What can hang from each mark
P: R W
W: Q Z
Z: L S W
S: Z
Y: L
Q: W
L: P Y
R: P

Every row comes from one small tree of marks. The marks that hang from a mark follow it in brackets, in alphabetical order. Every link used is in the known rows. Which tree was each row made from?
Known rows
Q[W[Z[L S]]]: [-3, 31, -20, -46, 1, 18, -1, -12, 2, -23, -21, -9, 45, -15, -20, -2, 6, 19, 5, 11, -17, 0, 22, -17]
L[P[R W] Y]: [-24, -5, 3, 4, 33, 0, -23, -5, 8, 2, -1, -16, -15, 27, -10, 3, -22, -12, -6, 5, -19, 13, -3, -4]
Q[W[Z[L]]]: [-7, 12, -13, -29, -14, 22, -8, -20, 11, -11, -25, -10, 13, -21, -13, 10, -5, 8, -2, 27, -21, -5, 16, 0]
P[R W[Z]]: [-5, -19, -5, -29, 32, 5, 3, 20, 4, -14, -12, -8, -4, 20, -1, -16, -23, 3, 11, 26, -7, 16, 14, 1]
Z[W]: [8, 25, 39, -29, 3, 6, -13, 10, 19, -9, -5, 2, -27, 23, -11, -3, 21, 11, 22, 11, -16, 0, 3, 16]
Q[W[Z]]: [-9, 32, -10, -52, 4, 14, -23, -22, 6, -29, -13, 6, 23, -9, -14, -2, 12, 25, 7, 42, -16, -12, 43, 15]
Y[L[P]]: [28, 2, 14, 1, -18, 21, -53, -24, 0, -13, 21, -18, 6, 20, 4, -5, 11, 6, -3, 25, -26, -12, 23, 39]
L[P[R W[Q]] Y]: [-14, 4, 4, 9, 35, -11, -31, 11, 1, 25, -10, -19, -14, 16, -18, 12, -21, -4, -11, -11, 15, -12, -13, -9]
Y[L]: [38, 14, 25, -13, -7, 32, -41, -1, 13, -26, 23, -7, 7, 13, -2, 18, 19, 19, 4, 5, -21, -26, 16, 38]
P[R W]: [-9, -8, 10, -18, 28, -5, -15, 11, 5, -11, 0, -4, -12, 12, -11, 10, -24, 15, 0, 8, -10, -1, 14, 12]
P[W[Q]]: [-4, 25, 33, -33, 25, -4, -26, 17, 15, 11, -18, -4, -5, 5, -5, 15, -1, 35, 6, -8, 0, -42, -2, 6]
L[P Y]: [-9, 23, 11, -5, 13, 9, -39, -29, 22, -2, 16, -22, 3, 31, -13, -2, 12, 1, 3, 14, -27, 8, -2, 7]
P[W]: [-10, 20, 31, -32, 25, 2, -13, 0, 21, -9, 0, -8, -1, 21, 1, 3, -4, 26, 4, 3, -31, -16, 13, 8]
Y[L[P[R W[Z]]]]: [16, -42, -8, -5, 2, 17, -14, 12, -16, -24, -3, -21, -1, 21, 15, -29, -23, -12, -2, 39, -10, 13, 27, 14]
S[Z[L[P[W] Y]]]: [-32, -12, 34, 14, 33, 10, -25, -27, 43, 8, 9, -32, 2, 29, 0, -8, -9, -18, -17, -2, -51, -7, -24, -17]
Y[L[P[R]]]: [31, -22, -10, 19, -13, 9, -59, -7, -16, -17, 28, -14, -3, 14, -9, 1, -9, -6, -5, 24, -4, 0, 26, 37]
S[Z[W]]: [2, 4, 55, -25, 24, 3, -43, 2, 30, -17, 14, 10, -20, 33, -23, -17, 31, 9, 18, 22, -28, -9, 6, 21]
Q[W]: [-6, 39, 7, -40, 1, 14, -47, -25, 14, -16, -2, 10, 12, -10, -25, 25, 10, 33, -1, 20, -19, -28, 31, 27]
Z[L W]: [4, 9, 28, -6, -8, 6, 2, 5, 16, 6, -17, -17, -34, 11, -13, 3, 4, -3, 9, -12, -16, 4, -21, 4]
Z[S W]: [9, 38, 37, -43, 20, 11, -10, 14, 7, -29, -6, 3, 9, 27, -24, -15, 31, 23, 27, 0, -13, 6, 2, 4]
S[Z[L[P Y] W]]: [-12, 1, 39, 19, 13, 8, -28, -15, 34, 10, 5, -27, -24, 31, -23, -16, 19, -39, -3, 4, -37, 12, -28, -10]
L[P[W[Z]] Y]: [-25, 10, 13, -30, 35, 25, 9, -14, 22, -6, -12, -28, 3, 38, 8, -36, -3, -8, 3, 31, -31, 15, 0, -13]
R[P[W[Q Z[S]]]]: [9, 14, 5, -84, 37, -4, 11, 30, -11, 6, -32, 2, 37, 9, -36, -5, -2, 34, 16, 2, 0, -30, 7, -17]

Which tree is each row?
[1, 4, 15, -25, 18, -1, 17, 22, 16, 17, -40, -27, -6, -1, -2, -1, -12, 15, 3, -4, -1, -19, -16, -15]
P[W[Q Z[L]]]
[14, 25, 37, -2, -7, -11, -10, 30, 12, 31, -36, -16, -38, -3, -19, 16, 8, 3, 8, -24, 10, -14, -30, -1]
Z[L W[Q]]
[3, 4, 13, -13, 28, -15, -31, 33, 1, 7, -16, 0, -18, 0, -17, 21, -14, 24, 1, -9, 17, -27, 8, 8]
P[R W[Q]]
[-15, -12, 4, -44, 26, 15, 44, 0, 19, 26, -31, -26, -3, 14, -22, 13, -31, -10, -2, -8, -34, -11, -22, -21]
R[P[W[Z[L[Y]]]]]
[4, 8, 25, -54, 23, -7, -12, 11, 0, 30, -17, -5, -10, 1, -36, 29, -16, 35, 4, -9, -3, -49, -4, 13]
R[P[W[Q]]]
[16, 38, 33, -20, 5, -5, -9, 38, 4, 14, -31, -11, 1, -4, -29, 6, 24, 15, 19, -35, 9, -7, -24, -13]
Z[L S W[Q]]
[-28, -23, 34, 7, 15, -3, -36, -32, 29, 7, 2, -28, -3, 18, -1, -24, -15, 0, -4, 19, -53, -2, -8, -6]
S[Z[L[P[W]]]]
[-12, -20, -5, -6, 30, 15, 30, 22, 26, 1, -26, -25, -7, 14, -5, 4, -30, -20, -5, -12, -12, 20, -19, -21]
P[R W[Z[L[Y]]]]
[-12, 27, 16, 0, 15, 9, 4, -6, 13, 5, -15, -32, 4, 24, -18, -11, 15, -16, 5, -20, -21, 26, -35, -29]
Z[L[P Y] S W]
[25, -18, 9, 10, -2, 1, -52, 23, -22, 5, 3, -19, -11, 6, 4, 10, -25, 1, -13, 3, 14, -25, 14, 18]
Y[L[P[R W[Q]]]]
[6, -6, 0, -26, 33, -12, -5, 42, 0, 6, -25, -3, -1, 9, -11, -6, -16, 15, 10, 13, 22, -3, 10, 0]
P[R W[Q Z]]
[-7, -3, -12, 15, 15, 2, -43, -10, 5, -1, 20, -17, -7, 25, -26, 1, -4, -9, 0, 16, -3, 24, 6, 8]
L[P[R] Y]
[14, 33, 38, 1, 11, 4, -1, 33, 25, 37, -32, -24, -32, 9, -28, 30, 21, -8, 3, -41, 12, -21, -48, -10]
Z[L[Y] W[Q]]
[-24, 11, 7, -16, 14, -1, -4, -18, 5, -2, -13, -34, 25, 10, 2, -25, -13, 10, 2, -1, -33, 9, -7, -19]
Z[L[P[W]] S]
[-7, 20, 14, -7, -11, -2, -8, -5, -1, 1, -20, -31, -2, 14, -19, -28, 14, -10, 20, 1, -20, 30, -17, -13]
Z[L[P] S W]
[-9, -10, 3, -74, 26, 6, 18, -4, 4, 0, -19, -3, 1, 22, -18, -9, -26, 17, 12, 29, -31, -10, 18, -1]
R[P[W[Z]]]
[-18, 0, -25, -11, -22, 15, -22, -40, -4, -2, -23, -23, 13, -11, -11, -17, -12, -8, 0, 43, -18, 10, 20, -2]
Q[W[Z[L[P]]]]
[21, 34, 5, -55, 24, 2, -19, 29, 2, -18, -11, -4, 50, 9, -24, -15, 35, 41, 28, 15, 12, -11, 19, 2]
W[Q Z[S]]
[7, 25, 21, 4, -8, -10, -19, 15, -15, 20, -34, -27, -1, 7, -22, -21, 16, 1, 16, -14, 9, 4, -20, -19]
Z[L[P] S W[Q]]
[11, -29, 6, 9, -2, 11, -37, -2, -12, -13, 8, -15, -10, 17, 14, 3, -28, -5, -8, 14, -14, -5, 21, 22]
Y[L[P[R W]]]
[-4, -12, 41, 22, -3, -22, -47, 1, 11, 27, -7, -21, -29, 10, -27, -17, 14, -16, 6, 7, -7, -12, -23, -2]
S[Z[L[P] W[Q]]]
[-8, -36, -5, 40, 17, -3, -57, -17, 24, 6, 27, -21, -1, 18, -30, 2, -7, -28, -18, 3, -26, 20, -19, -1]
S[Z[L[P[R] Y]]]
[10, -31, -30, 22, -14, -22, -30, 11, -22, 23, -24, -31, -6, -1, -21, -19, -18, -15, 4, 26, 24, 23, 2, 1]
W[Q Z[L[P[R]]]]
[17, 34, -3, -30, 28, 14, 4, 29, 21, 5, -22, -21, 45, 4, -33, 4, 26, 15, 10, -26, 6, -10, -23, -26]
W[Q Z[L[Y] S]]
